Each row was made from one path, in order. Every step used is in the known rows, and no mark comes twice. Write each row's path.
In the rows, zero is written as 128.
Known rows:
supob-gafan-zomif-bututuv-mubem: [ 92 130 136 131  68 128  82 144 118 113 100 121 175  98  87 162 128 136
 119 137 142  73 127 134 111 131 161 127 133 161]
bututuv-supob-ladip: [139  82 109 137 163 103 145  73 104  60 131 141 138 134 133  93  85 137
 161 128  96 132 128 137 138  86  99 147  84 142]
samu-ladip: [153 173 157  55 129 122  76 108 109 103 160 182  54 144 141 103  79  91
 149 109  65 181 144 124 120 168 126 135 144 143]
samu-ladip-supob: [160 183 126  52 111 136 121 135 141 138 139 154  89 131 148 121 104 114
 151 102 112 210 135 100 116 115 131 138 126 141]
fusat-zomif-bututuv-supob-gafan: [156  73 155 107 113 142 105 175 132  88  57  73 204 110  98 157 115 154
 123  52 179  97 129 132 144 107 128  74 146 142]
nitisen-zomif-bututuv-supob-gafan: [148  73 162  82 107 142  77 149 119  81  88  81 213 122  81 149 148 123
 153  66 124 120 151 158 160  84  85  96 159 152]
mubem-bututuv: [167 182 133 124  76 115 111 134 147 120 138 195 101 136 142  86 121  86
 121 105  51 153 154 118 140 199 112 143 124 130]
zomif-fusat-supob-ladip-samu: [123 133 114 161 174 139 149  95 138 140 162 121  89 149 158  97 114 176
 155 172 168 139  77 145 153  89 133 125  74 144]
bututuv-dulis: [132 167 146 186 166  63  85  65 103  83 140 195  82  93 154 107 113 139
 112 114  83 139  86 113 110 128 142 169  98 170]
ladip-supob: [146 166 116 115 125 115 153 137 130 136 120 141 119 114 151 118 144 131
 132 112 133 186 118 117  97 117 115 164 121 122]
nitisen-supob-gafan: [213 140 106 103 132 120 104 152 104  73  84 186  81 158 168 132 140 112
 133  54  51 128 157 172 140 119  86 160 160 155]
zomif-bututuv: [132 124 152  77 151 116 102  91  94 131 131 138 160 104  85 100 112 112
 121 109 120 135 133 146 143 169 103 128 121 130]
mubem-bututuv-supob-fusat: [128 115 110 135 109 104 137 123 175 118 119 161 104 162 147 145 104  87
 110 115  92 113 146  86 179 161  69 101  98 142]
nitisen-supob-ladip-zomif: [192  90  42  91 144 100 183  72  67 100 148 118 145 183 142  88 130 136
 152 143  67 132 168 176 108 108  96 186  92 116]
ladip-zomif-fusat: [127 102 130 122 155 110 149 104  96 154 157  78  73 153 113 136 180 117
 123 173 109 126 146 128 141 166 134 135 149 136]
mubem-bututuv-supob-fusat-zomif-gafan: [138 104 120 127 112 125 125 159 206 109  74 104 158 155  84 157  67 154
 124 103 164  93 145 100 146 160 100  32  91 132]
fusat-supob-gafan-zomif-bututuv: [127 125 153  89  90 165 133 181 130 161  82  97 195 110  92 142 114 142
  97  82 179  98 138 144 146 146 160 104 173 105]
fusat-supob-ladip: [132 128  92 142 165 106 156 100  96 114 142 163 132 144 158  72 103 158
 132 135 120 120 124 153  97 104 129 156 112  87]
fusat-supob-gafan-zomif-bututuv-dulis: [123 142 149 154 121 124 106 135 135 140  87 133 181  77 108 142 108 171
  86  79 174  87  95 112 151 106 191 111 131 151]
dulis-bututuv-zomif: [116 130 108 150  85 142 145 140 108 140 166 146 163 110 179  99 189  54
 125 177  94 171 137 143  69 120 143 189 163 107]
gafan-zomif: [115 159 155 134  95 139 143 139 121 121 140 136 111 118 134 122 107 110
 126 134 110 152 129 134  97 179 140 166 147 101]
bututuv-mubem: [109 164 115 166 128  70  83 100 101  83 131 180  98 112 142 117 151 131
 140 160 100 114 105 143  56 129 125 166 126 152]
dulis-bututuv: [148 155 127 135 102 114 158 125 114 125 144 181 120 129 175 101 155  68
 128 133  68 164 156 114  84 160 111 204 154 108]
samu-ladip-supob-gafan-zomif: [141 168 151  76  34 179 128 205 156 134 111 116 107 136 147 175  90 117
 126  87 122 170 149  96 132 129 180 133 158 141]
fusat-supob: [146 167 124 129 163 101 141 143 116 138 109 161 114 129 156  87 147 147
 121 106 150 141 112 155  80 137 121 143 174  80]
gafan-zomif-fusat-supob: [116 151 140 156 159 152 165 162 152 184 128 120  84 127 132 129 163 143
 124 147 174 121 118 126 131 138 156 111 180  89]

Which path is each row?
[111 105 100 154 177 138 136  98 111 137 183 122 130 157 131  97 164 153
 163 174 111 116 139 153 125  65 113 131 120  86] | nitisen-zomif-fusat-supob-ladip
[114 132 151 148  92 177 150 190 160 163 120  93  74 125 132 194 156 122
 116 129 133 129 137  94 175 124 170 122 155 151] | ladip-supob-gafan-zomif-fusat
[134 125 147 142 133 146  97 185 128 139 120 110 107 153 140 153 203 140
 131 109 124 107 142 154 132  92 126 109 205 110] | nitisen-zomif-fusat-supob-gafan
[103 137 164 154 136 153 138 129 136 152 159 121  56 123 117 146 142 107
 129 165 109 130 132 113 156 168 146 131 147 131] | gafan-zomif-fusat
[ 88 143 129 131  97 119  98 107 118 127 125 128 180  88  78 133 130 134
 136 164 151  94 115 135  94 135 145 135 113 142] | gafan-zomif-bututuv-mubem
[135 147 131 148 198 120 141 136 132 168 126 145  68 132 140 111 177 142
 125 135 153 122 115 136 133 129 128 113 174 104] | zomif-fusat-supob
[ 97 123 106 167 145  99 126  99 148 158 124 110 187  87 123 165 107 176
  83 119 198 105  81  62 124  90 150 100  37 139] | ladip-supob-fusat-zomif-bututuv-dulis
[134 154 113 142  63 145 104 147 138 133 163 160 142 118 148  83 158  72
 120 150  79 162 135 147 121 155 145 132 137 125] | mubem-bututuv-zomif
[ 93 111 136 161 162 144 105 116 110 147 178 119  76 115 134 126 190  89
 129 192 109 139 114 146 144 121 146 122 152 143] | bututuv-zomif-fusat
[113  92 104 169 110 122 182 157 160 126 116 106 162 150 177 165 131 115
 115 137 163 110 134  79  80 124 101 125 115  82] | dulis-bututuv-supob-fusat-zomif
[135  74  84  68 145 113 176  86  75 166 130  66 233 142  81  84 122 163
 115 142 169 101 148 157 123 122 137 126 107  92] | fusat-supob-ladip-zomif-bututuv
[113 127 156 139 156 136  88 104 113 128 192 115  87 141 112 130 196 103
 164 168  76 149 145 144 133 120  88 132 150 121] | nitisen-zomif-fusat
[118 166  99 174  91  86 124 115 117 107 134 193 127 115 170 118 183  94
 142 171  84 123 133 116  43 121 127 204 137 141] | dulis-bututuv-mubem
[105 115 108 166 160 152 178 118 128 157 159 126 106 142 136 110 120 156
 135 174 139 100 128 126 143 102 161 128 119  93] | gafan-zomif-fusat-supob-ladip
[150  83 142 103 155 132 130 129 136 108  85  74 221  94  79 116 118 157
 146  87 204 125 114 131 121 109 106  75 118 116] | fusat-zomif-bututuv-supob
[118 118 137 110 145 127  89 121 120 104 117 117 146 114  83 110 115 122
 137 147 130 146 123 182 110 136 136 103 145 151] | bututuv-zomif-gafan
[121  95 170 153 119 165 131 170 156 120 103  90  77 127 115 186 143 117
 131 119 126 105 139 107 196 124 150  98 170 165] | bututuv-supob-gafan-zomif-fusat
[100  69 124  96 168 102 129  87 135 128 111 115 152 138 102 157  98 106
 110 119 147  96 131 108 183 134  62  92  96 142] | zomif-bututuv-supob-fusat
[ 97 103 105 104 121 136 151 142 144 179 123  74 202 123 111 164 113 150
  94 125 207 113 122  91 115 132 112  89  74  88] | ladip-supob-fusat-zomif-bututuv
[108 154 105  72 115 121 132 125 150 159 154 151  65 169 169 167  85  96
 112 132 110 164 141  72 140 132 105 127  95 134] | samu-ladip-supob-fusat
[116  84 129 126 160 111 128 139 170  97  74  82 149 148  87 167  68 171
 128 116 187  93 125 117 117 138  97  50 101 126] | bututuv-supob-fusat-zomif-gafan
[110 145 159 151 134 110 100  76 119 128 134 145 164  66  90 123  91 142
 106 116 134 120  94 106 146 135 166 136  87 162] | gafan-zomif-bututuv-dulis
[163 126 133 136 128 172 132 163 143 129 118 137  49 150 137 173 157 109
 135 113  81 110 157 136 189 127 127 128 163 154] | nitisen-supob-gafan-zomif-fusat
[120 115 170  87  75 163 111 156 117 134 105 102 176 109  83 152  96 115
 102  92 131 107 148 134 161 169 150 121 147 133] | supob-gafan-zomif-bututuv
[106 137 122 167 139 167 173 119 155 155 165  99 105 144 150 112 100 177
 156 184 187 138  80 138 149  97 156 126  79 129] | gafan-zomif-fusat-supob-ladip-samu
[133 148 108 147 147 124 150 100 126 118 149 136 127 146 172  77  86 180
 153 150 167 155  75 162 108  96 127 150  72 124] | fusat-supob-ladip-samu
